Each row comes from the steps of one path. Every step used is in the known rows, and no mark comes twice. Write the path behind each row, first mark first.
In the rows, 128 means zero.
Known rows:
L -> H -> R: [ 99 135 115 135 106 122 131 116 158 143 134 155 160 115 116 144 160 167
 144 143 135 111  94 117 157 124  96 107  92 138 155]
W -> R -> H -> L: [140 188 151 102 147 163 138 133 153 145 122 136 223  76 125 129 140 155
 134 102 131 155 100 117 139 134  65 151 111 117 159]
Q -> L: [114 126 135 112 115 124 103 105 149 128 114 130 114 132 110 128 123 137
 193 121 122 143 140 143  96 153 143 132 132 126 121]
Q -> L -> K -> G: [114 117 159 115  43 116 110  90 164 144 120 140 106 142 114 130 133 180
 196  99 125 145 160 136  86 155 135 114 164 145 140]
N -> B -> L -> H -> R -> M: [ 84 172  99 116 119 103 136  67 132 164  47 196 177 150 142  95 167 172
 142 121 166 138  85 103 133 144  41 123  96 189 150]
L -> K -> G -> H -> R: [105 107 143 144  50 125 134 106 164 143 151 164 180 109 129 143 145 239
 154 119 141 188 140 112 149 126  96 119 162 154 174]
K -> G -> H -> L: [166 134 151 144  43 173 154 135 166 124 144 151 191 103 136 129 110 192
 165 137 133 157 125 104 119 124 118 144 125 124 134]
M -> R -> W -> L -> H: [147 101 148  69  85 128 107 102 150 169  99  95 179  43 113 162 136 144
 146 106 125  51  77 117 186 157  97 157 109 168 153]
W -> R -> H -> L -> K -> G: [137 184 172 107  72 152 148 122 172 164 126 148 219  88 128 130 149 202
 138  83 135 156 120 110 131 134  55 137 142 137 181]
G -> H -> L -> W -> R: [175 184 129 116 144 128 166 127 177 157 134 149 252  53 110 133 134 166
 161 138 143 162 135 108 149 111 101 160 149 168 164]
N -> B -> L -> W: [129 162 109 121 147  77 149  98 112 169  43 183 154  84 127  89 131 119
 128 132 127 150 154 107 103 129 117 142 139 207 122]
M -> R: [147 105 143  98 116 123 122 131 128 111 105 102 130 122 131 137 131 123
 143 138 126 111 124 124 194 128 132 164 118 136 142]
G -> W -> R -> M: [151 179 127  97 168 160 129  89 131 149 136 124 158 109 131 109 150 136
  98  98 161 136 109 132 149 137  69 166 138 161 167]
R -> H: [127 109 133 122 139 139 121 124 122 133 133 131 123  74 128 137 119 152
 126 106 118 169  97 134 125 130  91 137 120 128 137]
L -> H: [139 126 116 128 104 122 132 117 149 140 129 135 120 103 118 142 137 150
 145 133 128 100  88 128 130 132 122 113 111 138 128]
N -> B -> L -> K -> G -> W: [141 132 130 125  87 115 145  89 113 177  63 187 123  75 134  75 131 191
 117  98 127 152 156 102  97 150 118 142 166 194 140]
R -> W -> L: [121 128 145  99 117 136 107 109 131 169 120 116 185  77 120 138 124 125
 113  91 130  98 121 123 122 155  95 136 139 151 138]
Q -> L -> K -> G -> W -> R: [140 161 160  91  72 137 116  78 173 158 125 140 139  83 104 126 145 193
 174  87 130 146 156 139 108 161 124 147 177 163 169]
M -> R -> H -> L -> K -> G: [159  98 178 103  60 154 139 131 157 142 114 124 171  84 130 127 136 195
 171 110 128 141 117 104 176 129  74 160 117 147 172]
W -> L: [123 134 135 109 121 109 122 113 148 135 119 125 183 142 120 146 126 131
 114 132 134 111 125 113 122 142 134 139 138 132 129]
N -> B -> L: [114 161 118 119 130  98 140 105 104 148  43 173 146 123 140  87 125 140
 126 115 127 148 138 108 101 147 123 134 136 158 113]
N -> B -> L -> Q: [129 155 103 119 105  84 137  82 122 169  45 185 137 128 138  98 132  99
 128  95 128 144 176 110 105 144 108 137 153 188  82]
R -> K: [118 157 141 127 126 155 126 123 115 160 129 138 124 123 128 117 117 154
 126 139 150 114 129 130 128 131  95 137 142 134 139]
K -> G -> H -> L -> Q: [181 130 141 145  21 156 154 112 186 145 143 163 183 111 134 139 113 153
 167 117 133 155 164 108 120 120  98 144 145 156 104]
R -> K -> L -> Q: [131 140 151 144  84 103 119 102 147 185 123 150 121 140 109 123 117 127
  99 113 142 111 168 127  78 122  74 138 165 174 108]
B -> L -> K -> G -> H -> R: [107  94 146 129  32 108 140 108 186 156 107 160 188 109 133 100 147 249
 152 119 138 213 144  96 150 139  91 122 167 177 170]
Q -> L -> K -> G -> H -> R: [ 90 102 149 125  39 118 112  83 182 140 137 166 165 113 111 144 135 251
 221 112 133 204 152 127 114 150 109 122 167 156 171]
N -> B -> L -> K -> G: [116 150 140 125  54  91 144  90 120 166  50 183 143 130 144  89 136 184
 128  93 131 151 155 102  92 151 112 120 164 180 134]
L -> Q: [138 125 119 129 108 115 127 105 149 147 130 139 120 135 125 137 134  92
 130 109 130 127 165 132 131 125 111 129 146 161  99]
G -> W: [155 112 116 133 159 153 129 123 122 138 144 135 112  75 120 111 124 137
 115 135 127 131 130 129 133 127 131 153 128 148 134]
G -> K -> L -> H -> R -> M: [ 79 134 113 152 125 120 129  85 165 157 143 155 162 172 104 109 144 225
 124 113 147 120  79 112 112 126  46 129  71 175 178]
G -> H -> R -> K -> L: [ 99 133 152 157 103 123 123 117 147 165 137 164 187 106 105 132 115 231
 120 148 152 173 118 117 106 123  69 144 145 152 165]
B -> N: [121 122 176 119 134 136 116 126 123 122 123 138 124  84 144 114 123 137
 121 134 130 159 135 138 140 107 126 150 134 138 116]
G -> W -> R -> H: [152 151 134  96 173 159 126 111 131 154 139 131 157  17 122 130 130 164
 100  93 120 170  95 138 148 135  83 171 133 144 164]
N -> B: [110 172 113 130 145 111 134 101  85 133  85 177 139 120 133 133 120 127
 133 116 129 123 132 123  96 133 124 135 129 134 119]
L -> K -> G: [127 118 149 131  56 119 133 113 144 146 132 139 123 137 130 131 139 172
 133 109 130 129 146 121 120 129 118 111 160 144 151]
K -> G -> H: [149 112 147 134  41 145 138 117 145 118 145 138 143  91 142 143 106 190
 145 123 125 170 115 121 120 131 130 140 143 135 132]

Which path is each row?
[172 102 147  98 109 148 130 123 162 145 111 125 166  83 124 138 130 113
 166 114 125 135 139 114 191 122  67 178 107 155 122] | M -> R -> H -> L -> Q
[156 153 154  95  67 129 143 103 173 176  98 136 164  77 126  79 155 196
 100  92 131 157 151 108 147 150 103 149 180 190 171] | B -> L -> K -> G -> W -> R
[ 81 172 168 140  41 171 130 116 135 161 137 163 161 140 142 128 134 176
 122 153 155 127 138 121 142 121  63 129 119 134 168] | H -> R -> K -> G
[161 108 158 100 132 162 132 145 141 125 108 112 177  73 129 129 122 150
 164 135 125 141 101 113 186 125  83 176  89 124 152] | M -> R -> H -> L
[138 133 159  96 113 150 122 129 118 144 107 108 129 110 131 128 117 149
 140 154 150  99 121 127 189 130 101 171 130 138 151] | M -> R -> K
[126 157 101 116 107  94 142  97 122 157  47 180 139  97 133 102 137 160
 141 119 126 120  99 106 103 151 119 121 117 166 111] | N -> B -> L -> H
[138 162 156 116 141  80 130 108 150 166 114 131 182  48  99 144 132 148
  88  94 114 169 111 127  95 114  74 153 138 181 170] | K -> L -> W -> R -> H
[139 183 133 102 148 102 143 112 151 156 119 131 183  85 114 138 149 111
 119 127 133 133 142 130 147 113 114 144 145 170 161] | L -> W -> R
[136 221 172 111  63 146 148 103 143 184 125 151 177  86 129 135 133 145
 108 134 150 117 143 130 134 115  73 152 154 181 172] | L -> W -> R -> K -> G
[167 167 137 105 177 185 141 128 150 159 140 143 206  26 116 113 132 166
 120 108 129 155 105 118 147 128  70 174 114 134 163] | G -> W -> R -> H -> L
[144  88 153  89 127 137 114 125 118 118 109 103 126  68 132 145 121 147
 144 122 116 153  90 129 190 132 100 172 106 135 149] | M -> R -> H
[127 193 139  80 146 110 115  62 162 157 108 128 164 131 109 126 157 115
 181 110 156 155 135 146 117 145  79 154 147 191 165] | Q -> L -> W -> R -> M
[152 172 129 104 159 148 132 116 138 147 135 131 157  69 118 121 140 140
 105 111 132 129 127 127 153 131 116 163 139 144 153] | G -> W -> R
[159 163 167 145  41 199 152 132 155 158 147 160 191  93 137 116  99 215
 163 153 155 144 124 108 115 124  82 152 141 130 143] | R -> K -> G -> H -> L
[132  97 154 115  40 117 114  85 172 139 132 146 125  99 112 140 117 232
 216 103 126 190 143 134  88 159 138 129 186 154 143] | Q -> L -> K -> G -> H
[150 142 158 102  98 154 129  96 141 169 143 140 150  28 124 131 141 208
 104  74 125 173 113 126 137 138  73 154 163 168 184] | L -> K -> G -> W -> R -> H
[120 112 120 151 112  98 128  98 158 161 140 147 123 147 101 113 104 158
 114  88 113 128 170 118  87 123 106 145 127 179 107] | G -> K -> L -> Q
[119 145 165 146 106 118 121 122 128 165 118 136 130 133 110 116 111 164
  98 129 142 114 127 127  76 128  93 138 143 143 139] | R -> K -> L
[141 118 162 135  73 159 144 128 157 159 134 152 168  93 128 120 135 197
 153  97 129 159 123 110 113 128  67 124 130 139 160] | R -> H -> L -> K -> G
[122 249 134  93 144  97 150  85 112 210  39 190 200  72 125  89 135 143
 114 128 153 136 149 112 119 139  76 160 164 206 156] | N -> B -> L -> W -> R -> K
[ 81 164 161 124   4 159 107  86 172 168 123 173 141 122 114 141 138 206
 198 149 149 110 111 133 113 147  73 117 107 146 162] | Q -> L -> H -> R -> K -> G
[146 103 120 111 164 108 122  99 149 166 139 134 164  91 101 123 137 174
 116 116 138 117 141 112 129 146 125 151 173 168 153] | G -> W -> L -> K
[ 81 163 139 135 126 152 123 122 124 164 131 157 169 134 125 123 139 170
 130 153 158 128 134 124 148 121  66 130 121 136 167] | H -> R -> K
[179 196 155 123  61 144 170 119 187 154 134 157 250  59 124 138 131 175
 153 136 137 162 140 104 137 112  99 156 145 169 166] | K -> G -> H -> L -> W -> R
[133 130 122 110  98  91 118  89 163 154 121 137 172 148 119 154 132  95
 120 113 135 111 165 117 124 140 114 142 156 163 100] | W -> L -> Q
[ 91 128 132 109  94 122 105  82 160 196 123 153 214  95 117 151 150 102
 119  83 139 109 169 122 145 143  50 135 138 187 137] | H -> R -> W -> L -> Q
[153 242 179 119  67 168 166 119 162 195 121 159 230  92 123 118 137 147
 132 151 159 102 153 108 132 109  63 154 136 169 177] | H -> L -> W -> R -> K -> G
[121 116 170 107  42 129 115  93 147 190 125 131 179  82 123 140 137 167
 119  69 133 101 141 119 107 156  85 123 168 171 159] | R -> W -> L -> K -> G
[126 122 123 111  94 114 107  96 169 137 119 136 104 108 100 142 133 158
 203 128 121 114 101 141 101 155 139 118 116 137 122] | Q -> L -> H
[110 145 111 116 141  77 137  97 113 168  45 177 145 122 128  85 142 173
 133  97 132 152 153 104 103 152 118 124 169 174 132] | N -> B -> L -> K
[143 179 138  93 129  90 148 113 169 168  78 129 191  87 119  92 155 119
 111 124 132 154 145 113 152 129 107 146 151 194 155] | B -> L -> W -> R
[142 131 140 126 143 165 137 143 142 142 130 143 177  84 126 116 124 155
 150 122 125 156 105 115 120 126  77 141 100 118 139] | R -> H -> L
[169 122 176 107  59 190 127 117 118 151 125 119 107  64 135 116 107 166
 129 157 146 100 127 124 183 128  98 194 126 160 160] | M -> R -> K -> G -> W
[128 204 160 119  88 108 129 109 159 183 114 137 171 103 102 138 138 189
  93 118 146  81  83 122  98 138  75 129 140 149 161] | W -> R -> K -> L -> H
[124 170 146  93 141 134 123 116 133 140 124 127 173  70 130 146 135 154
 113  87 124 165  94 134 144 135  79 145 128 128 158] | W -> R -> H
[143 102 145 131  49 125 138 109 150 140 149 145 140  96 131 141 121 223
 154 107 132 177 128 119 121 134 121 126 179 153 148] | L -> K -> G -> H
[ 85 121 131 109  90 144  92  89 168 183 120 152 149  54  96 139 153 170
 203 100 127 115 103 144 127 160  75 109  98 157 158] | Q -> L -> H -> R -> W
[127 201 161 120  83 102 124  93 158 193 114 145 170 138 107 135 132 129
  83  95 147 107 165 125  95 130  65 147 175 170 129] | W -> R -> K -> L -> Q
[141 121 137 150 127  71 138 122 147 157 119 133 135 108  92 124 128 120
 103 136 117 130 147 119  79 106 119 137 135 185 141] | K -> L -> W
[ 93 172 151 142  21 162 132 106 153 172 136 168 155 114 133 143 145 200
 135 158 151  98  97 118 143 123  60 113 102 146 170] | L -> H -> R -> K -> G
[119 222 181 108  44 164 133 110 132 164 124 142 172 122 145 137 127 167
 106 117 153 109 127 128 131 136  81 143 150 133 165] | W -> R -> K -> G
[154 161 160 103  85 175 129 107 137 149 143 135 151  23 134 134 126 172
  92  91 116 167  99 131 135 134  78 167 128 145 163] | K -> G -> W -> R -> H
[132 147 146 146  85 111 125 116 148 178 122 145 122 109  98 131 119 186
 107 138 140  83  86 120  81 134  87 122 128 153 139] | R -> K -> L -> H
[105  93 154 133  46 153 122 102 149 184 148 160 182  40 125 137 141 231
 154  78 136 175 135 122 146 137  54 119 163 175 188] | L -> K -> G -> H -> R -> W
[160 113 119 138 139 131 150 133 164 149 142 153 196  96 109 118 130 217
 181 125 141 166 135 104 132 129 113 131 165 140 148] | G -> H -> L -> K
